Each row comes from the steps of one walk. Every step used is in the known rows, and no mark comes twice. Write the walk behind each row, first mark first.
Known rows
R/W: 3.2  32.9  -19.5  -4.1  -12.7  15.2  1.4  16.4  4.4  29.3  20.7  50.1  -48.4  9.2  32.3  -3.2  -23.6  -0.3  -4.5  9.8  38.2
U/Q/R/W: 4.5  4.2  10.2  -37.2  -48.9  21.4  -35.3  16.3  -2.1  8.8  -15.9  19.2  -20.5  31.7  16.0  -29.1  -20.9  -10.1  -40.0  -5.8  -8.9
Z/W/U/Q/R: -25.5  38.9  -64.9  -53.3  -69.7  -10.9  -46.1  -5.2  1.9  17.2  -28.1  17.9  -6.3  29.6  -14.9  24.0  -14.3  5.0  27.3  19.6  19.0
R/Q: 33.9  13.5  -69.2  -38.0  -55.7  21.7  -7.1  1.5  -5.3  28.7  -4.3  13.7  6.0  7.3  32.9  -31.3  -55.3  -2.8  -2.3  -11.9  15.9
W/U/Q/G: 5.0  46.9  -47.9  -58.8  -64.8  14.4  -31.1  -41.1  -0.7  16.7  -8.1  45.2  -32.5  21.7  26.8  -30.9  -20.9  15.3  24.4  20.9  -22.3
W/U/Q: 8.4  47.4  -57.7  -61.6  -70.2  22.6  -34.5  -51.8  -8.1  11.2  1.2  31.6  -25.5  9.4  18.5  -23.6  -24.1  21.1  15.9  15.7  -14.2
W/U/Q/G/Z: -1.7  52.3  -40.9  -51.7  -55.4  7.4  -26.9  -23.4  -4.1  12.6  4.8  54.0  -33.4  30.0  24.8  -23.8  -13.7  21.6  26.3  22.8  -21.9
Q/R/W/Z: -32.4  23.3  18.6  16.2  -25.9  1.5  -35.5  52.1  -25.5  18.9  -24.3  46.6  -22.9  39.5  19.8  18.2  -6.3  1.9  -24.5  -30.2  11.5
R/W/Q/G/U: -1.0  24.0  -42.5  9.1  2.5  -2.8  -3.3  -4.4  36.0  33.2  -14.7  53.0  -76.8  29.9  32.6  -23.2  -38.8  5.3  3.9  -7.6  44.1
U/Q/R: 11.3  6.0  -3.4  -40.3  -61.4  32.7  -38.1  13.6  -13.1  -5.2  -33.7  -2.7  -3.7  19.1  2.0  -25.7  -23.4  -1.6  -29.2  -17.9  -12.1
Z/W: -11.8  35.5  -72.1  -26.5  -48.1  2.6  -13.5  30.5  6.0  9.2  -33.2  -0.2  -6.4  1.4  -21.8  42.4  -24.8  -0.8  38.8  7.6  52.5
W/Z/Q/G/U: -18.8  32.1  -14.6  11.7  -59.3  -21.5  -28.2  46.1  30.6  21.7  -46.4  33.0  -51.2  9.4  -31.3  19.1  -25.7  -15.6  19.6  -40.4  3.0
Q/G: 8.2  32.9  -21.8  -6.2  -33.8  20.6  2.9  41.1  -3.6  11.2  -41.2  40.0  -31.7  3.4  26.6  -13.7  -19.8  2.8  34.2  -1.4  1.4
Z/W/Q/G: -12.2  21.4  -83.9  -15.2  -31.0  -16.3  -15.4  18.0  36.8  15.5  -55.3  4.7  -34.1  11.5  -13.7  20.5  -36.0  8.1  58.9  -5.3  48.9
R/Q/W: 32.7  18.7  -81.9  -35.0  -71.0  44.4  -10.0  21.4  3.9  37.7  22.1  -3.4  23.1  30.7  37.3  -41.9  -41.9  -0.6  -11.1  -18.2  46.9
G/U/Q/W: 14.5  42.5  -64.4  -28.3  -71.4  52.3  -23.8  -6.7  10.8  -3.6  -17.4  -18.0  -24.2  44.6  -22.8  -27.1  -36.9  -11.3  -37.1  -21.4  68.1
R/Q/G/Z/W/U: 7.6  27.4  -66.9  -36.4  -40.6  -22.7  -0.9  28.7  3.4  37.7  -3.8  49.4  -5.2  46.9  38.3  -20.3  -33.2  3.2  22.9  9.9  5.7
U/Q/G/Z/W: 5.1  24.5  -13.3  -35.0  -46.6  1.1  -7.8  37.5  25.2  -3.6  -17.2  16.0  -34.1  33.4  0.5  -22.0  -24.3  -6.5  10.5  16.6  2.4
U/Q/G/W: 13.7  26.0  -3.6  -55.7  -52.3  7.8  -3.0  13.5  7.1  14.1  -18.7  26.9  -29.4  24.3  3.9  -35.2  -28.9  -12.8  -8.2  -1.5  9.3
Z/Q/W: 12.2  13.4  -42.1  -2.6  -77.9  34.7  -24.0  34.7  19.0  33.2  -7.2  24.5  -4.7  -4.6  -22.2  5.6  8.8  -4.2  17.8  -22.0  2.5
Z/W/U: -22.0  54.8  -89.9  -39.5  -56.9  -11.5  -30.2  -5.3  -0.7  18.9  -20.2  26.5  -11.6  16.6  -9.9  38.7  -18.4  13.1  50.7  22.7  36.2

Write each row's walk
8.3  20.5  -74.7  4.5  -21.3  18.6  -12.8  -15.6  25.5  4.6  -65.5  18.2  -57.0  13.0  4.1  -18.4  -49.3  18.5  33.2  -37.7  32.0 | W/Q/G/U
7.1  7.4  -13.2  -2.0  -52.4  -0.7  -13.3  33.6  19.1  32.8  -48.9  55.2  -32.1  -12.9  -13.1  4.7  4.4  -14.1  37.3  -9.5  -41.0 | Z/Q/G
15.1  41.6  -58.5  -34.7  -59.6  35.6  -23.2  -22.3  2.2  -10.1  -38.9  -11.7  -35.1  25.5  -25.7  -20.9  -46.4  -15.3  -31.1  -18.4  45.3 | G/U/Q
-25.3  63.1  -56.9  -16.9  -34.5  -23.9  -11.6  33.4  -2.2  -8.5  16.2  37.2  -10.6  42.1  -15.1  42.3  -0.6  21.5  40.9  22.1  26.7 | G/Z/W/U/Q
-23.6  69.6  -20.8  -22.7  -42.9  -19.0  5.1  29.0  -24.2  15.7  14.5  46.2  -12.0  12.6  -24.7  33.7  -31.6  1.3  4.3  -42.1  61.1 | G/W/Z
-16.2  42.3  -76.6  -56.3  -68.0  -9.0  -38.0  -14.9  13.2  17.0  -18.3  15.4  -16.4  23.5  -12.6  20.6  -23.2  6.7  36.0  28.0  27.8 | Z/W/U/Q
-6.0  49.1  -50.4  5.0  -71.6  54.1  -18.4  61.0  12.9  13.5  18.7  -13.2  -7.1  25.8  1.8  -1.6  -19.3  10.6  5.6  -33.6  75.3 | Q/W/Z
-13.7  28.7  -8.0  8.8  -58.6  -18.4  -27.8  51.5  29.7  23.9  -36.6  32.7  -47.8  -3.3  -21.2  20.3  -22.9  -12.6  29.1  -36.3  -9.3 | W/Z/Q/G
-22.1  64.0  -26.2  -63.9  -57.3  -10.0  -15.7  -23.7  -43.0  23.5  14.0  72.2  3.7  34.7  -3.7  7.3  -6.8  13.6  -5.1  -13.7  15.7 | G/W/U/Q/R
-0.7  40.6  -27.8  -36.8  -31.4  3.6  -20.5  -26.8  8.1  38.5  33.6  65.8  -53.1  28.9  38.8  -23.7  -23.3  6.0  -8.0  30.0  12.5 | R/W/U/Q
-8.1  47.1  -17.6  -23.3  -19.6  -10.7  -11.1  -3.5  11.7  37.2  37.8  79.6  -58.0  46.2  44.2  -21.0  -11.8  7.6  2.2  36.8  6.2 | R/W/U/Q/G/Z
-6.0  48.2  -55.6  -27.9  -24.9  -1.7  7.4  -11.4  -18.2  13.7  -3.2  43.8  -14.5  4.2  -15.1  12.6  -33.9  18.9  19.1  -46.5  57.9 | G/W/Q
2.6  33.4  -39.5  -29.5  -60.4  33.8  -36.9  -6.9  -13.2  -10.4  -56.4  -5.3  -21.8  39.2  -29.3  -14.8  -32.8  -11.9  -43.1  -29.9  30.8 | G/U/Q/R
-30.4  71.0  -60.0  -5.5  -27.2  -20.8  -6.4  36.7  -13.1  -7.6  15.8  48.9  -7.8  34.9  -12.6  56.2  5.4  28.8  52.9  15.8  30.2 | G/Z/W/U
5.6  29.8  1.3  -49.2  -56.3  -3.2  -7.2  22.7  16.5  13.8  -14.7  23.6  -36.8  27.1  -1.4  -32.3  -34.6  -16.1  -9.4  -7.9  13.0 | U/Q/G/W/Z
-14.4  43.0  -9.9  6.6  -19.8  -8.0  -9.5  34.8  18.6  30.6  24.1  42.1  -60.2  18.2  19.9  6.5  -35.8  -4.1  -5.9  -4.4  48.2 | R/W/Z
-7.8  49.8  -39.7  -17.9  -19.5  5.1  -15.2  -19.6  -3.5  39.2  30.8  78.6  -50.3  21.2  42.9  -8.0  -17.1  16.2  7.9  26.2  22.1 | R/W/U
-18.2  5.4  -1.9  -0.1  -50.9  -9.2  -45.8  17.8  -7.5  43.5  -31.2  78.7  -17.6  8.7  -7.2  21.9  20.5  -4.3  2.8  -16.7  -49.6 | Z/Q/R/W/U
-12.4  34.0  -22.8  -17.3  -52.3  16.1  -39.3  1.5  -0.1  1.2  -43.8  7.9  -41.3  56.3  -22.3  -13.3  -36.6  -19.2  -51.2  -32.3  43.2 | G/U/Q/R/W/Z
28.0  22.7  -39.6  -45.4  -81.0  63.2  -20.0  14.9  22.3  3.8  12.8  -25.1  -6.7  21.6  6.9  -42.1  -26.0  -0.6  -19.3  -4.1  37.6 | U/Q/W
-18.2  39.8  -37.6  -20.8  -24.7  -5.4  -5.2  1.0  -33.1  12.0  -18.6  48.2  -3.2  18.6  -13.5  21.0  -22.0  20.2  6.2  -55.9  43.1 | G/W/Q/R
-2.5  43.9  -40.4  -55.1  -69.5  23.3  -48.8  -40.4  -25.4  11.9  -12.6  39.4  -10.9  24.8  18.8  -19.3  -12.6  21.7  5.0  3.1  -29.4 | W/U/Q/R
16.5  21.9  -3.8  -35.4  -44.6  14.5  -5.5  33.9  15.8  -4.1  -13.8  17.0  -36.0  29.7  11.0  -30.3  -23.9  -3.5  2.5  9.3  -7.7 | U/Q/G/Z
-14.8  27.9  -4.7  8.5  -25.0  -20.4  -17.8  35.6  31.6  42.6  15.3  55.3  -62.4  11.4  4.2  13.6  -24.7  -14.7  -1.5  -8.4  22.8 | R/W/Z/Q
-5.2  41.3  -31.1  20.5  -41.3  8.8  -3.6  67.3  4.1  2.2  24.7  44.1  -0.8  23.2  -21.8  33.2  23.0  15.5  30.3  -10.6  5.0 | G/Z/Q/W
21.6  22.3  -74.9  -27.1  -74.8  29.0  -16.4  35.0  15.5  37.4  24.1  -8.2  12.9  37.9  28.9  -34.8  -49.4  -3.8  -14.2  -28.8  55.6 | R/Q/W/Z
0.1  41.8  -35.1  -4.1  -33.9  19.7  -1.7  25.3  -4.1  10.6  -59.2  34.3  -45.3  27.9  6.2  -14.6  -25.6  -7.0  14.5  -11.3  28.8 | Q/G/U
-21.7  29.5  -2.7  15.3  -25.2  -27.2  -16.8  38.7  34.4  44.4  -3.3  61.9  -73.4  28.9  -0.7  5.0  -21.9  -21.2  -9.4  -8.7  26.9 | R/W/Z/Q/G/U
